(in the rows, 128 means zero)
Known rows, with every step that occurs:
gidag > legik: [ 78 109 115 111 129 138 134 124 105 133  88 153 125 124 127 146 118 115
 109  86 160 106 125 134 127 124 104 141 163 115 128 124 157 133 137 119
 127  94  73 156 137  88 143 128 146  85 102 165 149  60 114  92 179 119
 118 151 114  93 150  91 108 138  97]
gidag > rufel: [139 112 121  89 138 135  73 128 102 140 110 202  90 143 135 143  70 119
 136  93 126  93 123 105 134  95 100  70 151 132 135 113 157 103 112 138
 159 124  81 151 116 121 135 137 151 111  99 154 129  81 125  55 132 123
 100 135 115 135 127 203 119 103  95]
gidag > vimi > rufel: [137 115 146 115 129 117 103 129 123 132  96 168 179 120 140 146 126 118
 113 127 176 136 127 130 114  95 111  92 126 129 141 149 142  90 118 128
 136  51  97 134 120 127 130 114 111 115 106 153 134 154 142  57 109 211
 111 146 108 115  87 159 110 119  83]
bira > felis > zuza > vimi > gidag > legik: [149 105 121  93 173 166 158 105 153 152 183  96 146 108  72 177 129 145
 100  91 173 143 109 107 126 149 118 154 181 110 130 128 152 125 196 120
 135 137  93 197 187  85 146 150 123 137 115 123 140  99 143 159 189 108
 182 129  87  88 153  68  89 114 108]
bira > felis > zuza: [153  88 113 102 162 110 117 113 132 151 172 110 113 142 105 135 142 135
 142  83 155 163 120  72 107 144  83 123 181 131 129 129 157 107 179 144
 130 141  83 143 132 105 140 134 144 108 102 112 129  38 111  54 148 134
 135 152  93  93 140 124 109 105 106]
kised > sokab > legik > gidag > vimi > rufel: [109 101 116 127 126  83 175 179  78 137 102 160 159 102 166 148 110 153
 117 178 182 119 139 124 123  87 180 126 113  95 153 120 117 132 205 138
 114  60  94 158 104 109 160  79 100 182 171 165 131 147 143  84 140 207
 121 180  94 121 134 151 134 117  88]
sokab > kised: [145 130 152  99 145 106 108 160  71 131  69 168 120 156 117 127  96 121
 113 130 131 140 141  73 146 128  94 122 169  99 125 131 136 130 139 151
 137 101  71 172 109  87 115 100 130 100 102 144 127  41 105  52 136 163
 116 106  99 111 116 171  80 113  94]
legik > gidag > fuget: [ 74 111 105  97 151  84 104 152 112 148  82 203  90 125 148 126 116 107
 126 118 143 137 117 124 130  99 124 128 175 110 122  98 143 139 133 128
 117  96  54 149 106 128 155  92 109 122 121 140 136  59 108 111 158 130
 100 137 116 143 156 223 117  92  94]
rufel > sezom > zuza > felis: [ 63 164  51 130 142  88  72 166 122 152 116 126 106 152 129 120 121  83
 116 131 107 129 108 145 100 161  81 122 174  94 117 131 139 170  83 153
 125  70 137 143 138  99 172 146 123 137 158 142 144  69 109  84  98 136
  62 159 101  96 149 139 124 157  98]
zuza > felis > vimi > rufel: [116 119 113 105 151 105  89 169 130 152 131 116  82 125 151 151 126 139
 119 214 171 136 135 114 108 108 139 106  94 124 126 122 152 129 123 156
 132  42 136 147 133 109 140 130  98 165 130 118 120 179 149 116 138 214
 113 153  78 112  70 144 116 129 110]
sezom > rufel > gidag > vimi > felis: [ 94 134 167 127  67 153 191 103 134 141 120 190 179 133 130 186  77 111
 180 126 172 166 119  82 168  95  95 111  91 161 141  82 119  92  95 141
 141  12 127 126 128 145 144 144 173  94 145 133 112 168 105  76 118 115
 118 109  97 106 130 205 116 134 112]
kised > sokab: [139 123 122 106 145 111  88 155  64 142  76 158  84 131 135 122  95 138
 133  95 165  97 133 121 112 113 117 102 148 121 152  94 124 152 142 128
 148 113  87 185 129  96 162 139 142  92 152 155 118  84 111  46 153 131
 115 171 131 110 122 155 137 125  91]
legik > gidag: [103 107 101 110 140  57  95 172 114 135 104 144  99 130 154 138  77 126
 145 128 158 139 101 134 139 102 149 145 166 114 130 111 131 119 126 135
 127 124  63 141 116  96 155  97 107 140 118 151 131  65 116  70 153 127
 104 150 117 124 118 167 109 108 101]
rufel > gidag: [ 85 127 112 137  69 145  89 130 120 136  81 167 104 146 140 142  72 130
 168 108 151 133 114 101 149 109  89 108 126 125 130 110 141 126 109 163
 114 111  65 133 120 102 157 134 138 134  96 149 122  84 107  77 159 111
 105 142 120 110 151 183  97 121 102]
bira > felis > zuza > vimi > gidag > fuget: [171 114 136  72 192 172 116  96 152 162 165 166 108 123  56 153 136 132
 107 105 154 167 126  87 124 135 107 111 183 120 124 108 153 130 170 116
 141 123  78 184 157 127 141 145 115 139 120 100 122  97 133 171 154 124
 168 114  83 131 151 188  86  80 104]
legik > fuget: [147  89 149  91 138 151  76 131 109 121 111 196  93 139 155 109 109 114
 151 120 146 137 114 175 131 119 106 118 154 115 116  96 164 132  94 128
 131  86  70 137 113 115 135 127 149 106  82 141 141  63 115  18 157 129
 104 159 119 126 140 166 110  86  89]
bira > felis: [128  92 119  96 144 111 115 103 122 146 114 129 115 122 118 126 128 136
 128  74 159 130 136 112 126 144 114 118 168 114 123 115 163 120 149 134
 147 132  94 131 139 111 133 119 139 117 117 139 101  59 116  51 135 140
 139 145  95 105 118 132 111  97  85]
vimi > gidag: [117 129 121  92  90 139  69 142 119 138  88 156  85 129 113 148  73 124
 118 108 146 126 113 127 167 107 130 114 119 121 133 120 124 120  96 114
 140 125  71 130 128 101 143 124  94 142 111 154 127 101 125  91 148 108
  96 147 113 133 100 142  97 113  95]
vimi > rufel: [120 114 123 109 131 104  81 141 109 149  98 161  92 137 142 150 112 116
 125 142 162 123 121 135 116 103 131  99 115 124 151 137 145 103 103 136
 129  80  87 115 129 116 132 122 100 134  92 146 133  90 129  85 122 206
  98 150 112 114  99 147 107 117  83]
felis > vimi > gidag > fuget: [ 80 141 151  78  91 176  77 122 136 138  75 202  55 107  99 138 117 103
  94 142 141 146 128  94 156  85 114 108  93 111 109 104 140 143 121 112
 131  67  58 149 110 136 137 105 103 133 110 116 122 180 133 161 164 118
 128 136  87 151  93 205  93  88 110]
rufel > sezom > vimi: [ 77 109 132 125 104  87 101 125 151 137  89 165 176 139 101 129 100  63
  93 116 115 142 111 106 134 142  68 105 221 112 125 131 157  87  86 128
 149  95  84 121 128 142 149 138 133 107 138 146 146  30 156 109  97 121
 120 166 123 108 118 142 107 144  97]
kised > sokab > legik > gidag > rufel: [125  89  93 107 135 111 138 185  62 148 117 194  71 126 157 145  49 154
 135 143 138  79 133 104 138  93 165 105 146 101 150  92 128 148 201 139
 134 136  84 180 109 103 163  95 132 181 163 160 122  80 122  85 161 115
 116 174 112 140 173 193 137  97 103]
zuza > felis > vimi > rufel > gidag > fuget: [ 63 132 106 126  97 162 101 146 131 163 102 186  81 126 143 149 132 136
 140 203 157 157 138 101 116  88  94  86  74 127 118  93 158 151 108 193
 103  20 114 141 123 132 154 142 112 174 128 102 106 191 137 163 163 203
 102 135  84 135 140 232 110 110 105]
zuza > vimi > gidag > legik: [119 134 133  86 139 171 121 126 132 138 100 150 136 109  97 168  87 127
  82 114 163 114 129 149 159 131 145 141 170 102 133 120 146 140 137 100
 138 100  75 197 180  87 150 138 109 130 116 161 137 129 150 172 186 105
 144 126 104 113 127  85  82 131  95]
rufel > sezom > vimi > felis: [ 71 112 183 125  93  92 117 107 155 143 113 171 167 138  91 159  82  71
 100 141 110 145 121 104 142 149  88 119 216 136 124 100 151  93  82  97
 156  74 137 100 135 142 155 150 111 119 175 126 145  52 144 118  96 121
 137 169 107  88 101 149 117 132 117]
gidag > rufel > sezom > vimi: [100  95 128 111 109 119  92 122 139 145 111 210 161 147 101 146  72  72
  99  99  95 112 114  97 132 121  57  70 217 118 133 122 167  75  87 138
 165 118  85 127 126 163 143 148 163 115 130 144 136  44 169  95  88 112
 122 152 123 125 128 188 119 127  94]
vimi > gidag > fuget: [ 97 131 119  78  95 171  68 123 115 148  72 213  85 126 100 139 105 112
  98 100 137 140 122 123 156 101 123 106 122 122 120 103 138 137 104 109
 132 103  66 129 121 137 134 114  98 121 116 140 124  98 117 138 145 116
  94 137 106 149 135 209  99  95  91]
bira > felis > zuza > vimi: [196 104 141  96 227 120 122 100 144 151 181 109 132 133  87 141 138 136
 136 108 160 155 125  68  97 159  99 120 220 128 142 120 163 116 178 133
 144 130  89 191 159  99 143 153 147 116 105 108 126  71 135  96 149 145
 182 128  86 101 133 131  97 105 115]
gidag > legik > fuget: [104  84 144 100 119 176 131 127  98 122 114 183 116 121 153 123 131 118
 128 103 160 119 114 193 127 119 104 142 159 105 107 113 175 145 127 126
 122  73  69 157 130 103 132 124 164  89  83 155 154  57 121  52 190 115
 114 164 114 103 182 105 112 101  83]
gidag > vimi > rufel > sezom > zuza: [ 72 166 113 137 125  95  92 137 130 138  99 171 169 127 131 140 144  62
  97 123 134 133 111 157  95 117  73  97 124  86 129 164 132 122  93 137
 125  19 100 124 131 131 146 105 112 126 125 142 158 151 144  79  62 198
  80 150 100  94 121 150 109 145  73]
kised > sokab > legik: [122 110 127 111 123 136 129 146  67 140  76 161  89 130 128 117  99 139
 121 143 154 102 145  87 131 128 139 108 140 108 151 110 135 161 177 124
 125 102  87 161 104  83 157 114 134 124 156 164 129  65 107  80 161 137
 127 182 103 109 161 140 119 122 106]
felis > vimi > gidag > rufel > sezom: [ 84 133 151  92  51 149  77 133 106 154 117 209  66 121 110 159  39  90
  74 138 103 125 115  96 155  64 119  79 110 101 124 120 152 103  97 133
 163 107  78 156 104 132 137 117 129 163 123 130 134 222 166 125 110  94
 121 131  90 147  95 178 108 108 112]
felis > vimi > rufel > sezom > zuza: [ 48 170 123 132 124  91  73 154 125 146 104 151  60 124 139 140 145  65
  97 177 127 141 108 146 101 107  73 108  80  73 122 147 148 147  99 146
 120  14  88 123 124 119 150  96 106 139 112 107 146 179 142 131  96 192
 120 153  86  91  86 132 107 131  97]
gidag > vimi > felis: [108 125 200 106 122 128 120 106 132 132 119 171 170 119 119 149  94 117
 126 124 155 130 132  98 138 126 117 108 162 154 131 106 129 111 120  88
 151  62 133 142 121 112 142 131 119 103 152 144 130 150 117  50 124 139
 127 145  93 106  91 176 111 112 120]
rufel > gidag > vimi > felis: [ 82 135 185 137  61 153 133  98 140 131 111 184 176 128 125 167  71 139
 167 124 156 147 121  90 154 112  88 102 129 155 129  91 124 116 118 137
 122  65 124 139 127 113 162 138 122 127 153 141 121 163 121  65 136 115
 121 133  96 100 130 202 107 117 118]

Rows:
[166 107 124 134 176 139 135 105 148 163 188 121 130 145 109 179 124 155
 170 147 172 169 116  86 105 121  88 107 138 126 143 131 163 103 163 187
 108  99  93 156 174 108 148 150 124 173  96  94 111 119 144 135 150 197
 167 121  90  91 160 153 100 109  99]	bira > felis > zuza > vimi > rufel > gidag
[ 95 186 107 105 140 132  59 134 149 147  99 163  99 135  95 148  88  71
  87 131 114 122 101 159 140 132 103 124 162  78 125 130 130 158  80 104
 140  82  89 162 163 102 166 130  96 156 133 136 137 138 145 164 100 110
 114 132 105 113 113 132  89 136  88]	rufel > sezom > zuza > vimi > gidag
[ 68 128 107 103  88 163 124 168 135 146 122 104 102  93 118 155 109 142
  91 151 173 126 133 138 148 118 134 151 113 114 111 111 141 160 144 133
 128  73 114 182 142  83 154 144 107 155 142 137 129 183 145 153 196 113
 122 156  75 110 108  84 103 142 119]	zuza > felis > vimi > gidag > legik
[126 110 181 119 154  67 143 147 136 135 188 142 163 128 128 175  96 128
 159 146 160 173  91  85 125 109 125 154 178 158 130 107 109  93 165 106
 121  92 117 161 115 105 166 115  94 136 156 116 152 124 119  64 140 127
 119 159  91 108 118 180 113 121 145]	legik > gidag > vimi > felis > zuza
[213 100 124  69 187 173  98 103 142 157 208 155 105 135  70 176  83 152
 125  93 139 131 116  78 132 115 111  84 168 130 138 116 151  94 174 135
 167 168  94 192 169 121 136 163 132 169 113 107 116 127 156 133 142 111
 167 114  88 131 130 169  99  88 104]	bira > felis > zuza > vimi > gidag > rufel
[146 132 194 101 183 123 109 100 136 144 133 173 110 136 105 155  75 122
 126 167 149 127 135 101 136 139 132 111 193 141 138  84 144 136 106  79
 150  71 132 168 149  94 152 150 103 121 148 131 121 129 120 127 147 142
 159 125  96 112  91 167  98 107 122]	zuza > vimi > felis
[ 76 130 107 138  90 133 101 164 137 150 129 128  91 134 157 161 102 153
 155 211 170 146 126 113 125  93 115 101  64 125 125 110 151 136 109 197
 102  45 124 139 129 104 162 147 108 193 120 114 109 201 152 125 165 198
 109 144  82 112 107 172 108 129 107]	zuza > felis > vimi > rufel > gidag
[ 91 129 147 130  95  91 119 119 100 148  99 178 195 121 138 147 109  77
  74 138 145 143 125 122 100  92 106  89 152 108 137 151 148  87  95 146
 138  37 101 129 108 139 125 112 117 120 127 152 159 168 160  68  71 208
  94 134 108 110 113 151 115 130  79]	gidag > vimi > rufel > sezom
[ 77  98 111 122  63 209 201 129 102 126 119 198 127 133 174 151 118 112
 192 102 169 153 109 177 157  95  88 148  84 111 124  85 163 130 105 176
 112  21  65 147 148 127 136 134 221  87  69 143 142  74 108  67 186  94
 108 126 125 103 224 132 108 125  79]	sezom > rufel > gidag > legik > fuget
[ 85 181 163 125 185 105  92 113 140 155 126 168 102 140  96 156 103  70
 101 157 113 130 110 137 115 170  92 121 189 106 126 103 137 167  86  89
 137  40 142 156 161  95 166 140 106 130 164 120 143 120 120 141  90 129
 141 128  86  88 122 150 109 132 113]	rufel > sezom > zuza > vimi > felis
[110 123 113 124  71 153 174 117 128 128  95 187 193 137 141 156  97 103
 179  98 172 166 115  90 159  94  79 103 105 139 147 104 123  94  94 165
 136  33  72 150 124 148 137 128 196  85 103 152 114 151 112  59 126 122
 109 109 117 118 143 196 101 143  91]	sezom > rufel > gidag > vimi
[151 136 141 125 186  87 107 129 102 162 172 158 127 158 110 165 112  75
  93 182 136 166 101  95  78 110 109 102 192 117 152 148 163  93 110 138
 120  59  84 168 136 110 134 157 107 139 112 115 171 117 152 148  97 206
 129 116 108 102 134 133 108 141 112]	felis > zuza > vimi > rufel > sezom
[109 129 161 109 130 110  90 142 123 136 104 149  71 118 142 147 126 109
 121 178 169 135 128 117 120  86 119  97  79 112 135 132 152 114 124 132
 132  53  78 125 115 116 129 110 100 131  98 118 126 181 143 107 139 204
 137 150  87 114  61 138 105 110 103]	felis > vimi > rufel
[143 115 180 116 146 112 107 128 123 147 175 144  81 156 108 163 103 118
 152 136 146 152  99  71 123 135 109 131 159 170 137 105 135 110 134 101
 128 105 119 139 117  97 147 144 107 116 136 111 150  67  93  81 149 131
 119 151  92  95 124 159 109 125 143]	vimi > felis > zuza
[ 72 156  50 132 148  80  75 174 125 163 130 129 103 150 137 142 136  88
 106 166 123 130 114 168  87 143 105 115 128  96 124 137 142 158  84 161
 118  39 150 115 149 110 162 140  94 176 150 128 145  99 132 108  82 203
  50 155  94  93 139 133 126 154  82]	vimi > rufel > sezom > zuza > felis
[121  96 128 107 140 102  93 134 173 132  98 154 153 139 120 151 133 104
 123 145 153 131 124 128 133 125  98  96 143 126 145 133 149  83 102 132
 137  83  91  98 146 145 140 131  99 129 114 136 129  48 156 111 124 198
 131 171 120 110  81 145 101 133  77]	sezom > vimi > rufel
[ 84  87 108 118 118  81 140 162 114 135  94 144 104 131 154 133  87 126
 129 173 147 130 123 107 155 119 171 148 150 102 127 120 145 136 165 126
  98 109  69 124  84  92 151  71  99 178 119 158 149  48 115  99 153 136
 107 166  88 127 153 142  98 105 113]	sokab > legik > gidag
[193 110 129  85 181 147 109 117 158 155 188 115 118 129  72 164 110 143
 121 111 161 159 114  79 133 142 126 126 168 127 132 118 144 115 167 120
 143 145  90 177 166 105 145 155 108 156 118 110 119 109 141 132 152 123
 174 128  86 116 116 121  89 104 113]	bira > felis > zuza > vimi > gidag
[152 135 142  84 153 150  74 127 144 137  99 162 107 129  92 150  70 125
 107 140 151 125 115 125 157 118 143 106 160 118 141 114 132 127 105  98
 145 109  78 177 153 102 144 142  96 151 116 149 115 141 146 138 149 118
 140 123 107 136  87 147  82 112  96]	zuza > vimi > gidag
[ 94 108 179 118 127  68 141 145 131 133 125 159 165 105 143 161  81 131
 136 140 159 143 117 116 148 110 145 146 170 138 130  92 118 107 139  94
 135  80 123 149 117 105 163  99  91 139 165 142 132 151 122  65 133 130
 125 153  96 115  95 182 119 106 117]	legik > gidag > vimi > felis
[108 178 101 134 165 148  70 134 164 141 101 167  92 152 137 161 119 117
 169 161 153 120 107 162 121 117  74  99  95  97 141 115 133 160  95 159
 102  45  93 146 176 104 172 136 103 170  96 125 118 138 138 146 142 181
 128 128 106 106 139 173  87 136  86]	sezom > zuza > vimi > rufel > gidag
[ 77 157  71 130 142  95  99 158 131 151 126 136 184 133 134 142 146  87
  94 154 132 130 122 156  84 136  85 104 141  99 118 159 135 143  94 157
 122  11 158 135 139 123 159 132 104 159 162 137 147 155 149  83  66 209
  56 153  89  96 127 148 125 153  89]	gidag > vimi > rufel > sezom > zuza > felis
[193 133 138  94 172 144  74 140 142 146 156 137  98 149  88 165  88 122
 122 141 151 158  97  90 141 112 126 121 170 135 143 120 131 110 131 106
 130 120  68 190 147  97 149 152  95 138 101 129 138 114 140 138 158 115
 135 132 104 128 111 144  80 119 121]	felis > zuza > vimi > gidag
[ 36 103 136 139  71 164 178 109 136 150 122 121 121  94 137 169 149 154
 130 129 191 133 137 131 126 105  81 132  55  94 110 127 175 129 183 189
 115  62  92 134 168 101 141 111 139 157 110 112 119 189 150 136 182 174
 175 146  74  75 136  93 110 114  87]	bira > felis > vimi > rufel > gidag > legik
[145  85 150  98 117 185 124 143  58 127 100 193  77 129 159 101 105 139
 138 153 159 110 143 145 130 119 147 109 139  93 131  88 149 173 160 118
 118  76  83 161 103  97 149 112 160 130 130 154 134  67 105  46 167 135
 123 194 105 121 184 146 124  89  90]	kised > sokab > legik > fuget
[101 124  88 124  76 145 150 131 119 146  88 174 109 159 151 155  87 106
 193 106 163 159 100 101 163  98  93 117  89 133 149  95 136 109  87 174
 133  61  66 130 125 134 144 135 189  97  96 142 121  83  98  74 135 113
  99 112 124 113 154 185 105 143  88]	sezom > rufel > gidag
[ 50 104 107 146  73 158 153 128 170 136  95 155 185 128 131 177 127 122
 142 122 167 127 118 148 144 119  70 128 120 112 131 122 155  98 125 167
 101  74  81 114 180 131 159 136 122 141 108 141 137  56 157 148 179 159
 133 172 120  82 162 107 103 151  81]	sezom > vimi > rufel > gidag > legik
[124 169 163 111 215 122  76 117 168 142 138 163  81 140 101 157 116 110
 147 153 133 109 115 134 129 165  92 113 160 120 132  96 127 170 112  82
 140  50 141 164 176  88 164 137 101 123 150 117 121 111 109 135 143 136
 156 135  85  95  99 165  96 117 115]	sezom > zuza > vimi > felis
[150 131 130  93 162 168 122 131 135 138 153 130 125 133  86 176 108 121
  99 119 164 141 103 109 137 123 121 150 171 123 140 127 138 126 164 103
 118 110  65 207 171  79 150 148 107 133 104 138 161 105 143 171 196 105
 143 133 100 101 154  82  79 142 125]	felis > zuza > vimi > gidag > legik
[ 61 171 117 104  79 157  46 149 133 143 119 193  38 123 107 151  83  72
  95 128  95 114 102 133 143  83  66  86  74  86 120 138 128 140  98 136
 155  87  82 149 121 124 153 104 123 166 121 122 133 204 154 136 109  85
 116 138  84 124 100 173 105 112 105]	felis > vimi > gidag > rufel > sezom > zuza
[ 64  86 105 125  87  85 148 152  78 161 129 204 109 138 153 152  36  95
  95 160  95 120 111  87 147  92 148 115 171  94 128 124 162 110 141 144
 123 123  81 129  81 117 144  80 131 191 135 161 160  71 139 106 103 115
 100 140  95 144 184 183 113 109 109]	sokab > legik > gidag > rufel > sezom
[114 160 108 111 193 131  63 121 122 148 122 209 103 146 111 147  90  70
 109 117  86  92 115 131 107 124  64  70 193  89 131 127 150 148  91 133
 159  86  96 184 150 117 155 139 156 135 121 137 141 122 149 128  93 114
 124 114 109 119 151 193 109 120  93]	gidag > rufel > sezom > zuza > vimi
[112 121 123 107 145 117  91 161 129 139 122 107  90 125 142 125 116 130
 122 177 159 140 138 101 121 129 112 115 143 127 116 102 151 147 123 147
 138  62 125 170 122  98 155 145 130 136 132 127 111 149 134  92 167 147
 121 154  87 115  84 148 112 127 117]	zuza > felis > vimi
[ 61 163  98 127 125  93  68 138 120 149  89 161  93 147 125 121 120  67
 113 105 111 129 102 140 113 143  67 109 161  87 125 137 138 152  92 135
 132  74  83 128 120 107 158 118 131 117 123 143 154  72 112  77  98 130
  84 151 105  95 136 138 112 143  95]	rufel > sezom > zuza
[158 159  99  79 179 182  37 141 155 137 124 190  64 139  91 165  77 114
 139 109 116  81 110 151 148 112 101  80 117 103 135 118 123 155 111 114
 157 110  89 179 177 114 164 132 113 162 108 138 115 139 141 144 133  96
 127 118 102 136 114 191  91 111  92]	sezom > zuza > vimi > gidag > rufel
[115  94 100  98 149  85  93 171 105 141 131 187  87 134 157 151  59 124
 151 108 131  98 105 127 134  84 133 107 157 120 139 103 138 108 127 146
 146 143  70 157 115 117 150 104 131 153 115 150 129  82 133  67 145 114
  98 141 120 149 133 206 117  95  92]	legik > gidag > rufel
[ 80 100 176  85  73 209 124 136 131 119 122 170  77  90 138 136 117 123
 108 139 168 132 114 194 158  91 126 150  89  88  95 111 159 152 133 121
 128  51  62 164 135  98 137 101 133 129  87 132 144 179 147 105 210  95
 150 168  85 119 124  92  93 100  98]	felis > vimi > gidag > legik > fuget
[106 134 119  87  94 140  73 173 139 142 125 114  73 117 115 144  84 141
 109 179 160 144 124 112 158 109 138 121 102 124 114 104 130 142 119 136
 142  85 123 164 123 102 152 139  94 179 142 123 107 191 139 126 159 128
 110 153  78 132  68 138  95 122 120]	zuza > felis > vimi > gidag
